Known rows, with every step that occurs
sufif-fegu-vureze-deve: [ -5.5  -8.9  -2.0 -19.5  -2.9 -18.2  -6.6  10.9 -17.4   6.3   4.4   4.6
   5.5  -6.8  19.7  -7.4  19.5  -4.0 -15.3  -6.6]
vibuf-deve-vureze: [ -1.1   6.1  -0.9 -13.3  -7.0  -3.3   2.8   1.9  11.1   5.2   0.4  -4.2
  -2.3  19.5   1.8  12.8   1.1   2.5 -15.3   8.1]
vureze-deve-sufif-fegu-vibuf: [ -3.6 -42.4   8.2  -6.8   1.5   1.2   0.6 -14.5   4.9   7.2   5.2  12.1
  -5.2  -9.3  21.4  18.6  19.6 -14.1  -7.1 -11.9]
muni-sufif-fegu-vibuf-deve: [  3.5 -15.0  18.9   7.2  35.0  15.7   1.1 -14.8 -80.8   9.0   2.3  -9.9
 -17.2  10.8   8.0   5.8  34.1  -7.5 -11.6 -17.4]
dabe-fegu-vureze-deve-sufif: [  8.9 -35.1  -7.2 -14.6   4.7 -14.6  -4.1  17.0  43.8   4.6   7.1 -13.0
  10.4 -18.4  24.9  23.4   2.5 -23.5  -0.6  -3.9]
sufif-fegu-vureze-deve-dabe: [ -8.7   1.2  -4.1 -19.4   2.2  -7.6 -15.2  15.6 -24.1   2.2   1.3  -5.9
  10.6  -5.1  13.8  -8.6  18.3 -15.9 -10.2 -17.8]
deve-sufif-fegu: [  6.2 -17.8   3.8   1.9 -12.4  10.8  -5.7  -6.2  12.8   4.8   3.5  14.8
   4.3  -8.3  15.3  20.8   4.5  -3.1  -6.2   1.6]
fegu-dabe-deve: [ -3.5  15.3  -8.9   7.6  30.3  22.2   0.2   8.6  21.8   4.7  -4.4  -7.2
  -0.4   9.0   0.9   6.2  23.0 -13.4  -5.3  13.2]
sufif-fegu-vureze: [ -3.7   3.4   8.6 -14.8  -5.0   6.7 -10.5   9.3 -28.8   3.9   7.6   7.5
   6.3  -7.0  12.5  -2.3  12.9   1.0 -12.7  -0.4]
muni-sufif-fegu-dabe: [  2.7   1.2   4.3  18.4  28.1  38.4  -2.6   5.8 -37.1   8.1 -10.8   2.0
 -11.4   9.9  15.0  -0.7  31.5  -7.6  -6.9 -18.5]
dabe-deve-sufif-fegu-vureze: [  4.0   3.7   1.5 -14.3   6.5   1.1  -1.5   8.9  -7.0  -3.2  13.2  -8.2
  13.1 -18.2  15.7   1.8   7.9 -15.1  -8.5  16.9]
sufif-fegu-dabe: [ -5.4   6.6   5.8   9.9   3.2  20.5  -9.5   4.1 -20.8   6.0  -6.1  14.0
 -11.4   6.6  16.1   4.0  30.3   1.4  -9.0  -9.5]
vibuf-deve-sufif: [ 11.7 -13.6  -4.3   0.0  -3.3 -11.1  -2.0  -5.6  12.3   5.0   3.4   2.1
   5.3   0.9   7.0  32.1  -6.6  -4.6  -4.6  18.5]
vureze-deve: [ -1.6 -21.5 -14.5  -4.3   4.2  -6.7   0.3   1.4  45.9  13.2  -2.6   6.5
   8.7   5.8   5.1  14.4  10.7  -5.3  -9.4   2.3]
muni-sufif: [  8.1 -14.4  -3.9   9.8  27.1  37.0   3.0   2.7  21.6  13.0  -3.2  -2.0
  10.4   8.3  -1.2  13.5   5.3 -10.0  -5.8  -0.1]
vibuf-deve: [  4.4  -2.0  -3.2   0.4   6.9 -10.8  -4.4  -3.9  -3.5   8.6   1.2  -0.8
   0.3  11.4   0.5  20.5   8.0   1.5 -10.2  12.7]
muni-sufif-fegu-vureze-deve: [  2.9 -14.0  -2.4 -10.3  21.9   1.1   1.3  12.9 -33.0   8.7  -0.1  -7.9
   7.8  -3.7  17.7 -12.4  22.5 -13.4 -13.3 -14.6]
deve-vureze: [ -4.3  -0.6  -0.6 -12.2  -9.0  25.8   3.0   6.7  53.4   7.4   0.3   5.1
   7.2  13.7   1.4  12.1  -4.2  -1.2 -12.4   3.5]

Rows
[ -1.0  22.6   0.9   5.4  35.9  39.9  11.8  15.0 -19.4   0.8  -8.6 -20.9
 -13.0  16.7  10.3 -16.4  34.9 -16.9 -13.3 -12.5] -> muni-sufif-fegu-dabe-deve-vureze
[  3.1  -8.8   4.9  -9.4  12.0  10.8 -10.7  18.8  19.4   6.5   8.5 -12.5
   5.2  -8.6  13.2  15.5   9.0 -11.1  -4.2  -5.1] -> dabe-fegu-vureze
[ -8.0  -2.8 -12.3 -20.6   6.1  -0.5 -12.4  19.0  17.4   3.8   0.4  -7.8
  20.8  -1.3   3.8   2.5   1.5 -22.1  -5.7  -4.2] -> fegu-vureze-deve-dabe
[ -3.9  11.8  -7.1 -12.6  11.9  19.7   9.3   8.2  55.3   4.0   3.1 -12.6
   6.7  12.5  -4.4   5.3   5.1 -10.3 -13.5  15.3] -> dabe-deve-vureze
[  2.4  -8.2   8.7 -14.5 -13.8   7.7  -8.3   7.9 -10.3  -0.1  10.3  11.8
  12.2 -18.6  21.0   9.1  -1.1  -6.1  -7.5   6.1] -> deve-sufif-fegu-vureze
[  6.0 -34.1 -14.8  -4.5  -4.2  -7.6   2.8  -1.5  63.4   9.1   0.4   9.3
  14.5  -4.3  11.9  26.9  -3.8 -13.1  -3.9   9.2] -> vureze-deve-sufif
[ -0.7 -22.2  18.8   7.6  31.0  45.7   1.1 -10.4 -36.7  10.7   2.0   0.4
  -8.0   4.0   7.4   6.4  29.5 -10.1  -9.1 -22.1] -> muni-sufif-fegu-vibuf
[ -7.1 -33.4   2.0  -1.8  30.0  14.9 -10.5   1.4  24.2   9.3   0.0 -21.6
  -6.7   1.7   9.5  23.1  29.0 -30.9   0.6 -33.7] -> vureze-deve-dabe-fegu-vibuf
[ -5.0 -11.8 -17.9  -4.6   8.4   3.1  -8.8   6.5  38.3   9.2  -6.4  -3.8
  13.3   7.3   0.9  12.7   8.6 -18.9  -5.0  -8.2] -> vureze-deve-dabe
[ -3.1 -14.5  19.2 -10.7  14.8   8.6   1.0  -2.8  -1.1   5.2   6.0 -22.3
 -22.1  13.1  10.7  23.1  21.6 -11.1  -9.7 -17.4] -> dabe-fegu-vibuf-deve-vureze
[  2.6  -9.2  -3.0   7.8  17.7  24.8 -17.6  10.2  31.9   7.5  -1.2 -17.8
   2.6   1.9   5.3  26.3  14.4 -20.2   1.6 -18.4] -> deve-dabe-fegu
[ -1.0 -30.0  19.7  -1.9  -1.7  26.9  -3.9 -14.9  -6.7   4.3   8.6  15.8
  -4.0  -9.2  15.7  21.6  12.4  -8.7  -5.2  -6.7] -> deve-sufif-fegu-vibuf
[ -5.8  -9.7  20.1  -1.3  11.8  -2.7  -6.2 -17.2 -63.6   6.7   6.2   0.7
 -19.1   6.4   9.6  12.1  31.3   1.6 -13.3  -8.9] -> sufif-fegu-vibuf-deve
[ -0.8  -4.5  -5.1  -9.4  25.6  11.2  -8.1  17.4 -40.2   4.0  -2.2 -17.9
  10.6  -1.9  12.8 -14.2  21.4 -23.7  -8.6 -25.8] -> muni-sufif-fegu-vureze-deve-dabe
[ -1.4  -6.3  23.2  -6.4  23.0  23.0   8.2  -8.8 -63.1   4.8   1.6 -15.3
 -20.1  17.9   9.5   0.0  25.7  -7.6 -16.6 -21.0] -> muni-sufif-fegu-vibuf-deve-vureze
[  7.2  -1.7   8.3 -15.3  -9.3 -21.9  -8.4   2.9 -48.8  -2.5  10.7   0.5
   3.2 -11.5  20.5  10.0   2.7  -3.5 -10.1   9.8] -> vibuf-deve-sufif-fegu-vureze
[  7.3  -8.1 -10.6   0.3  15.8  12.2   5.1  -0.8  54.9   3.5   5.8  -5.8
  16.0  -5.6   1.1  24.3  -2.3 -16.7  -3.0  25.5] -> dabe-deve-sufif
[  4.2 -31.0  -6.7  -3.6  -9.2 -14.9  -1.4  -4.7  23.3   7.0  -0.4  12.5
   3.1  -8.4  22.2  16.2  11.7  -8.0  -8.8  -3.5] -> vureze-deve-sufif-fegu
[ -0.5  -4.9  16.5   7.1  40.4  26.2  -8.5 -10.1 -88.8   4.5  -1.6 -22.4
 -13.9  12.3   3.7   5.6  32.7 -19.1  -6.8 -27.9] -> muni-sufif-fegu-vibuf-deve-dabe
[ -1.3 -17.4  12.2  -2.1  20.3  20.8   3.1 -13.4  -3.4   1.2  11.7  -3.3
  -3.0 -10.1  10.7  15.2  22.4 -18.8  -6.3   3.9] -> dabe-deve-sufif-fegu-vibuf
